Every row comes from one small tree of marks. Brackets hold a mark, then the marks that hang from it, in the order of their numbers. Every link used is in the known rows. Which tree was each row made from?
Known rows:
{k658 {k277 k422 k746 k822}}: [-2.36  4.26 -1.31 -1.78  0.31  4.92  1.72  1.68  3.36  3.31 -2.97  0.97
 -0.37  0.63 -1.62  3.35 -3.24  3.25]
{k277 k746}: [-0.93  3.50 -0.36 -1.88  0.10 -0.87  1.76  1.36  2.64  0.24 -2.52 -0.69
 -0.93  0.89 -0.14  2.26 -0.99  1.46]
{k413 k422}: [ 0.06  3.87 -1.10 -0.73  2.13  0.22  1.41  1.52  2.32  1.30 -2.35 -0.72
 -2.07  0.44 -3.34  2.57 -0.93  4.10]
{k915 {k746 {k277 {k422 k658} k822}}}: [-1.03  4.58 -0.19 -0.23  0.81  2.39 -0.58 -0.21  4.22  4.77 -0.77  0.77
 -0.62  0.80 -2.67  2.40  1.48  2.52]
{k422 {k658 k277}}: [-0.31  2.58 -1.05 -1.00  1.16  3.08  1.80  1.12  3.62  2.69 -1.52 -0.48
 -1.39 -1.09 -4.30  1.08 -0.41  1.90]
{k422 {k277 k746} k658 k835 k915}: [-2.30  3.18  1.23 -2.56 -0.87  1.06  0.83  2.10  3.91  1.39 -1.91 -2.91
 -1.13  2.26 -1.30  1.32  0.18  0.27]
{k746 {k277 {k422 k658 k915} k822}}: [-1.94  2.21 -1.28 -1.98  0.80  3.12 -0.41 -0.02  3.63  2.63 -2.22 -0.81
 -0.48  0.77 -2.59  1.57  1.14  2.28]
{k746 k277}: [ 0.88  2.41 -1.23 -2.49  1.04 -0.52 -0.02 -0.86  2.79  1.00 -1.65 -1.54
  0.38 -0.76 -2.02  2.40  0.91  1.40]
{k746 {k277 {k422 k658} k822}}: [-1.39  2.02 -1.38 -1.34  1.18  3.72  0.35 -1.14  3.49  3.60 -1.86  0.03
  0.00 -0.24 -3.44  1.37  1.87  2.95]
{k413 {k277 {k422 k835} k746 k822}}: [-3.11  3.69 -0.62 -2.41 -0.43  5.03  1.14  0.86  3.07  3.98 -2.44  1.96
 -0.66  1.03  0.43  2.60 -2.94  4.86]
{k658 k277}: [ 0.41  3.55 -1.90 -1.87  1.25  1.88  1.16  1.40  3.02  2.06 -1.76 -0.45
 -0.65 -0.79 -2.94  2.77 -2.21  2.29]
{k746 {k277 k422 k822}}: [-0.91  2.78 -2.07 -1.94  1.31  2.62 -0.13 -0.95  2.94  3.02 -1.97  0.05
  0.59  0.20 -2.34  2.63  0.63  3.18]
{k915 k746}: [ 0.35  5.62 -0.71 -0.32  0.85 -1.54  0.09  1.77  3.22  2.46 -0.57  0.32
 -1.40  1.26 -1.10  2.95 -0.25  2.13]
{k915 {k746 {k277 {k422 k658}}}}: [-0.80  4.10  0.24 -0.94 -0.11  0.84 -0.52  0.79  4.00  4.22 -0.34 -0.12
 -0.08 -0.01 -3.01  2.64  2.22  2.27]
{k277 {k422 k835 k915} k746}: [-2.86  2.82 -0.46 -3.25 -2.70 -0.21  0.55  2.47  1.96  1.49 -2.92 -0.48
 -0.05  2.39  1.10  2.72 -1.53  3.41]
{k413 {k422 k277 k835}}: [-0.16  4.17 -0.47 -1.32  1.67  1.49  0.97  1.26  2.80  2.91 -1.65 -1.77
 -1.06  1.07 -3.90  2.94 -0.49  3.77]
{k413 {k277 k746} k422}: [-1.61  4.68  0.99 -2.07  1.42  2.87  1.90  2.64  3.39  1.33 -2.75 -0.34
 -2.63 -0.24 -1.89  3.06 -3.35  3.83]
{k658 {k277 {k422 k915} k746 k822}}: [-2.70  4.44 -1.08 -2.46 -0.07  4.21  0.97  2.86  3.32  2.28 -3.49  0.17
 -0.99  1.48 -0.76  3.48 -4.04  2.63]
{k915 {k746 {k277 k422 k822}}}: [-0.57  5.33 -0.84 -0.79  0.83  1.43 -1.04 -0.02  3.66  4.30 -0.93  0.78
 -0.07  1.09 -1.55  3.56  0.32  2.81]
{k915 {k746 {k277 {k422 k835}}}}: [-0.14  4.20 -0.32 -1.81 -1.23 -0.33 -1.24 -0.07  2.86  4.40 -0.52  0.35
  0.88  0.71 -1.07  3.46  0.89  3.24]

Which tree is each row?
[-1.16  2.52 -1.37 -1.50 -0.11  3.72  0.39  0.15  3.12  2.95 -2.77  0.00
 -2.05  1.09 -1.66  0.79 -2.35  2.53] | {k422 {k658 {k277 k822}} k835 k915}
[ 0.34  4.96 -0.05 -2.18  0.23 -2.17 -1.65  1.50  3.53  0.98 -1.30 -1.58
 -1.16  1.45 -0.17  3.42 -0.43  0.67] | {k422 {k915 {k746 k277}}}
[-0.55  3.15 -0.77 -0.06  1.35  4.87  1.56 -0.36  2.82  4.19 -2.99  0.56
 -2.48  0.01 -4.14  1.17 -2.17  4.69] | {k413 {k422 {k658 {k277 k822}} k835}}
[-3.32  4.15 -1.06 -2.04 -0.14  1.92  0.83  2.58  2.87  1.27 -3.39  0.17
 -1.25  2.93  0.51  2.81 -2.12  2.86] | {k277 {k422 k915} k746 k822}
[-2.81  3.85 -1.21 -1.24  0.35  2.65  1.62  1.30  2.79  2.50 -2.89  1.09
 -0.56  1.95 -0.45  2.68 -1.29  3.47] | {k277 k422 k746 k822}
[-1.56  3.39 -0.32 -0.69  1.02  4.54  2.22  0.44  3.89  2.47 -2.86  0.24
 -1.95 -0.01 -2.58  1.05 -1.83  1.41] | {k422 {k658 {k277 k746 k822}}}
[ 0.59  5.49 -0.61 -0.52  1.60  0.23 -1.10 -0.91  3.73  2.91 -1.12  0.29
 -0.93  1.08 -0.90  3.03 -0.10  1.41] | {k915 {k746 {k277 k822}}}
[-1.77  2.70 -1.50 -2.83 -0.39  3.40  0.67  1.64  2.76  4.11 -1.13  1.17
 -0.03 -0.12 -1.54  2.52 -1.39  5.42] | {k413 {k277 {k422 k835}}}
[-0.88  2.42 -1.31 -3.51 -0.19  0.15 -0.72  1.23  2.81  1.33 -1.80 -1.79
  0.65  0.27 -1.81  3.10  0.61  2.37] | {k746 {k277 {k422 k915}}}
[-0.88  2.85 -0.86 -1.96  0.63  2.29  0.96  2.46  3.75  1.40 -2.11 -1.50
 -2.10 -0.02 -3.19  1.39 -1.43  1.24] | {k422 {k658 k277} k915}
[-1.29  1.42 -1.35 -1.58 -0.09  3.63  0.04 -2.28  2.88  4.39 -1.94  0.45
  0.52  0.09 -2.46  1.14  1.68  3.67] | {k746 {k277 {k422 k658 k835} k822}}
[-1.64  6.27  0.30  0.04  2.51  2.52 -0.37  2.69  5.49  3.13 -0.59 -1.52
 -2.84  2.97 -2.93  2.08  0.35  0.17] | {k422 {k277 k822} k658 {k915 k746}}
[-0.24  3.23  0.76 -1.81 -1.49 -0.89 -1.50 -0.19  3.46  2.71 -1.17 -1.14
 -1.24  1.40 -0.47  1.40  0.90  1.26] | {k422 k658 k835 {k915 {k746 k277}}}
[-1.39  2.64 -0.27 -1.03 -0.57  4.27  1.72 -0.93  3.16  3.52 -3.02  0.90
 -1.34  0.40 -1.28  0.66 -2.13  2.35] | {k422 {k658 {k277 k746 k822}} k835}
[-3.57  2.68  0.23 -2.29 -1.37  1.17  1.54  3.50  3.29  1.23 -2.54 -1.05
 -1.15  1.60 -1.19  1.77  0.09  2.21] | {k277 {k422 k658 k915} k746}
[-2.13  4.22  0.43 -0.53  2.22  3.94  2.01  1.01  4.85  2.37 -1.77 -1.43
 -1.60  1.47 -3.15  1.31  0.67  0.21] | {k422 {k277 k746 k822} k658}
[-1.06  4.21 -1.49 -2.07  1.40  1.73 -0.48  0.91  3.25  2.14 -1.92 -1.56
 -1.05  3.09 -0.86  2.41 -1.33  1.75] | {k422 {k277 k822} k835 k915}
[-2.01  5.01 -1.58 -1.01 -0.62  1.31 -1.05  1.47  2.67  4.26 -1.87  1.65
 -1.14  3.60  0.51  3.07 -1.68  4.51] | {k277 {k422 k835 {k915 k746}} k822}
[-2.70  3.10 -0.10 -3.26 -1.51  3.27  1.22  1.97  2.84  3.38 -1.91  0.96
 -0.08  0.30 -0.07  2.81 -2.25  4.58] | {k413 {k277 {k422 k835} k746}}
[-1.37  4.32 -0.29 -1.67  0.81  2.28  0.97 -0.06  3.32  2.57 -2.23 -0.78
 -0.30  2.44 -0.50  2.47 -1.05  1.52] | {k422 {k277 k746 k822} k835}
[ 0.15  5.52  0.56 -1.51  1.13 -1.16 -0.98  2.08  3.29  1.14 -2.08 -1.78
 -2.38  1.39 -1.85  3.68 -1.28  2.46] | {k413 {k422 {k915 {k746 k277}}}}
[-2.07  3.18  1.73 -1.66 -0.06  3.98  2.02  1.26  3.35  2.90 -2.79  0.03
 -2.76 -0.28 -2.02  1.35 -2.22  4.45] | {k413 {k277 k746} {k422 k658 k835}}
[-2.30  3.20 -0.52 -3.65 -2.32  2.29  0.70  2.77  2.58  2.50 -2.92 -0.41
  0.11  1.00 -0.22  3.37 -3.49  3.16] | {k658 {k277 {k422 k835 k915} k746}}
[-1.07  3.09 -0.92 -0.42  1.77  3.90  1.06 -0.70  3.87  4.17 -1.21 -0.61
 -1.00  1.43 -3.51  0.69  1.30  2.09] | {k422 {k277 k822} k658 k835}
[-0.86  2.76 -2.16 -2.35 -0.87  3.13  0.85  1.33  2.35  4.27 -1.73  0.61
  0.78 -0.32 -2.64  2.96 -1.92  4.53] | {k658 {k277 {k422 k835}}}
[-2.40  3.85  1.18 -2.30  0.69  1.39  1.32  3.47  4.74  0.42 -1.74 -3.46
 -1.77  1.82 -2.57  1.68  0.53 -0.74] | {k422 {k277 k746} k658 k915}
[-0.92  4.43 -1.02 -1.48  1.08  3.45  1.62  0.70  3.32  1.81 -3.24  0.46
 -1.30  0.46 -1.01  2.69 -3.74  1.65] | {k658 {k277 k746 k822}}
